Each row was made from one path, in order. Every step used is in the known rows, and no mark comes twice. Write each row's path.
In the rows, zero is written as 128.
Known rows
X F: [143 121 147 141 107 134 118 111 123 121  95 136 140 144 141 118 146 128
 126 124 100 104 159 116 124 133 107 127 101 112]
X B: [128 116 144 117 116 135 120 122 128 141  99 123 149 128 139 117 135 127
 110 119 123  99 135 125 124 127 125 156 118 109]
U K V A H L F B: [180 123 113 134 102 109 180 156 150 164  67  80 141 157 110  98 167 123
  89 154 138 155 175 108 121 100  92 183 189 192]
C V A H L: [131 122 133  96  84 119 177 137 165  36 113 103 151 128 123 100 166 114
  93 186 140 142 144 131 123 103 116 175 179 112]
P F A H: [122 115 144  83 113 166 159 126 167 110  69 160 150 144 123 116 131 119
 137 125 137 136 211 138 121 164 129 142 136 139]
L F A H K V P: [158  82  96 137 124 126 181 175 182 126  84 150 138 185 133 118 128 138
 151 111 110 168 183 125 129 102 126 177 194 144]
K V A H: [157 110  98 127 122  99 152 146 153 127  95 108 122 168 101 133 143 139
 131 106  98 147 137 129 126 108 123 173 138 138]
C V P F A H L: [109  99 149  81  61 174 185 143 212  38  82 124 159 151 128  92 149 128
 118 158 143 164 205 124 117 122 117 151 177  99]
A H L: [127 161 111 110 104 115 165 131 180  83 109 113 133 134 113 116 153 115
 143 165 144 151 163 128 125 125 119 159 163 120]
X F A: [157 119 159 119 133 146 125 109 137 104  69 147 143 153 141 114 152 155
 125 111 108 103 169 119 121 162 111 129 112 130]
C V K F A H L: [171 152 133  60 113 130 191 133 202  45  77 129 167 158  97  99 158 151
 132 171  89 182 189 116 131 105 120 182 194 138]
U K F: [172 137 126 119 118 119 146 125 132 147 107  90 144 130  70 113 116 124
 125 135 112 150 158 120 128  83  99 141 139 148]
K F: [155 129 130 106 116 136 130 125 133 140 103 129 136 145  87 128 125 135
 146 131  80 136 150 122 129 102 119 131 118 135]
U K F L V A: [189 129 146  87  46 105 147 139 115 123  87 143 135 128 129 102 140 115
  93 173  96 155 142  84 123  99  99 144 122 152]
B F L V C: [144 154 118  77  81 143 131  85  98 109 110 164 109 121 194 129 149 115
  93 154 125 164 128  89 114 156 114 117  85  51]
A H K F: [152 115 115 108  89 126 168 139 166 105 108 154 154 145  85 117 117 122
 154 151  99 155 199 136 128  69 113 183 157  99]
B F: [130 138 111  99 110 140 120  84 124 139 124 129 114 115 136 127 133 119
 127 113 134 157 148 121 118 146 126 124 105  77]
K V: [148 142  96 146 130 113 128 138 137 143 123 117 137 172  89 129 121 154
 140  98  90 131 130 121 134 114 129 131 126 134]
L V A H P: [137 123 145  96  57  91 178 164 126  75 108 134 132 128 155 111 126  77
 102 182 121 139 151 144 111  98 131 142 131 151]
K V A: [147 107 112 137 128 100 128 159 127 152 107 108 111 162 112 129 141 158
 109  91  90 121 114 124 135 103 123 153 114 133]
U K: [141 135 127 138 131 114 143 127 126 135 131  87 136 113 110 115 122 119
 109 130 163 146 135 124 128 112 107 136 150 146]
C V: [132 123 135 122 110 142 145 118 123  66 142 120 172 125 113 104 123 128
 108 157 113 127 128 124 124 116 130 115 152 119]
B F A H: [147 141 110  71 132 156 150  70 157 107  74 139 132 129 127 122 138 126
 143 119 145 166 193 130 108 176 130 144 136  93]
V P F: [102  74 145 126  76 154 126 154 151 154 109 132 114 133 156 127 121 119
 129 107 130 147 153 126 125 105 121 133 106 102]
L V A H P F: [112 109 163  82  18 122 179 182 133  86  97 158 138 132 160 110 121  63
  87 171 113 134 189 146 114 100 130 136 112 145]
C V A H P: [133 102 143 101  80 119 179 148 141  36 116 113 154 119 129  99 120 116
  93 174 125 144 152 148 106  74 127 151 180 165]
P F A H L V: [119 162 150  67  55 149 186 150 177  60  80 162 161 153 133 105 160  90
 119 180 132 137 218 126 127 168 130 140 127 107]
L F: [137 126 127 124 131 137 137 138 107 145 123 140 136 129 159 125 138  95
 120 143 113 129 144 123 134 139 128 124 144 171]

Which path is each row?
[165 125 161  94   4 109 156 141 133  56  59 186 143 142 190 102 139 107
 109 184  85 132 183  97  97 118 109 131 116 162]
X F L V A H P
[144 139 127 117 100 154 169 122 151 144  81 140 149 135 144 109 163 106
 127 189 139 142 185 112 112 138 117 148 180 169]
A H L F B
[165  70 144 111  79 135 161 143 151 149  70 165 136 139 105 107 134 153
 117 163 106 140 179 135 112  64 111 198 148 105]
V A H K F B
[189 184 132  67  81 110 205 127 178  66  68 101 170 149  65  96 155 103
 129 195 118 169 209 121 125 122  99 152 171 141]
U K F A H L V
[144 157 122  51  97 153 152  82 187  94  50 119 141 136 134 100 172 130
 127 134 154 142 202 122 109 170 116 175 139  70]
X B F A H L
[106 126 136 101  63 150 164 162 162 105 103 148 147 132 124 113 101  93
 132 143 133 142 204 152 110  97 127 133 134 168]
A H P F
[118 114 159  91 114 169 127 142 143 128  91 159 136 141 138 114 132 137
 117 107 135 112 181 134 130 161 129 123 113 136]
P F A
[124 153 154  64  98 148 191 150 158  68  72 142 138 153 152 116 175 100
  89 174 148 137 196 132 135 154 108 151 122  82]
P F A H L V C
[163 152  91 127 110  76 177 160 176 113  94  49 129 158  79 105 161 133
 108 128 144 166 157 125 133  83  92 194 173 144]
U K V A H L
[168 144 135  76 114 145 175 133 174  92  61 142 146 151  74 119 107 141
 163 148  92 151 207 145 107 100 121 140 158 197]
K F A H P
[150  88 112 122 107 136 174 152 198 139  65  91 147 175  88 113 120 142
 136  80 136 179 198 121 122 109 107 168 159 142]
U K V P F A H
[104  61 141 107  85 155 173 172 201 107  84 175 133 149 151 114 123 128
 135 117 157 161 209 142 121 106 124 182 160  85]
V P F A H K
[118  81 164  97  65 157 149 152 147 121  89 162 137 149 164 119 138 110
 113 127 121 133 164 123 124 146 137 115 100  95]
L V P F A
[115  67 160  97  86 183 147 137 160  83  96 137 151 145 141  99 129 141
 103 121 130 140 162 123 120 123 129 123 136 114]
C V P F A
[110  92 163 121  81 182 120 129 127 178  94 165 144 131 135 111 124 136
 112 131 129 111 171 121 114 133 126 121 102 125]
P F B
[128 114 141 119 119 119 148 136 133  83 150 129 158 124 150 107 126 136
 101 142 111 157 113 113 134 105 135 143 161 125]
C V K
[142 108 129 120  41 127 132 133 138 110 115 168 117 136 184 122 128 120
 133 158 113 158 111  77 115 128 133 112 118 107]
F L V P
[100  64 148 118  58 166 141 144 147  94 127 126 153 132 143 105 120 117
 106 131 115 147 151 122 123  94 127 124 130  90]
C V P F
[184 128 133  73 146 125 166 120 176 124  64 146 137 151 116 122 138 148
 156 127  92 181 182 122 129 122 126 177 159 159]
V K F A H
[159  99 132 115  83 151 165 129 160 135  82 168 158 144  84 109 113 149
 151 164 103 148 193 128 110  75 117 174 155 103]
A H K F B
[126 170 134 110  71 106 155 147 140  85 137 134 142 139 133 112 161  98
 115 183 121 126 137 123 134 129 127 121 124  94]
H L V
[158 100 162 149  96 157 113  93 117 148  71 150 142 142 141 112 140 156
 121 134 105  98 162 104 104 136 110 122  98 114]
X F B
[148 132  83  94 161 133 170 119 157 106  88 133 115 168 111 132 141 164
 115  86 133 171 185 139 126 115 108 193 145  45]
B F A H K V C
[171 147  93 123 116  79 184 171 158 137  87  67 135 157 110 106 169  99
  97 141 132 164 173 117 140  96  94 189 189 193]
U K V A H L F
[128  79 136 112  84 114 181 154 151  38 132 138 161 123 137  94 132 123
  86 169 135 142 153 141 126  76 123 190 184  90]
C V A H K
[123 106 163  77  12 143 125 159 117 121  98 199 127 134 197 112 145 102
  82 157 106 123 146  94 126 145 126 124  85 121]
P F L V A
[130  90 114 151  86 123 142 170 161 175 108  82 128 162  98 121 111 135
 120  76 125 164 158 113 132  77 102 146 126 125]
U K V P F
[119 143 147  76  35 151 173 156 131  76  90 187 141 134 180 120 117  90
  96 184 124 156 186 107 110 110 111 124 118 137]
A H P F L V C
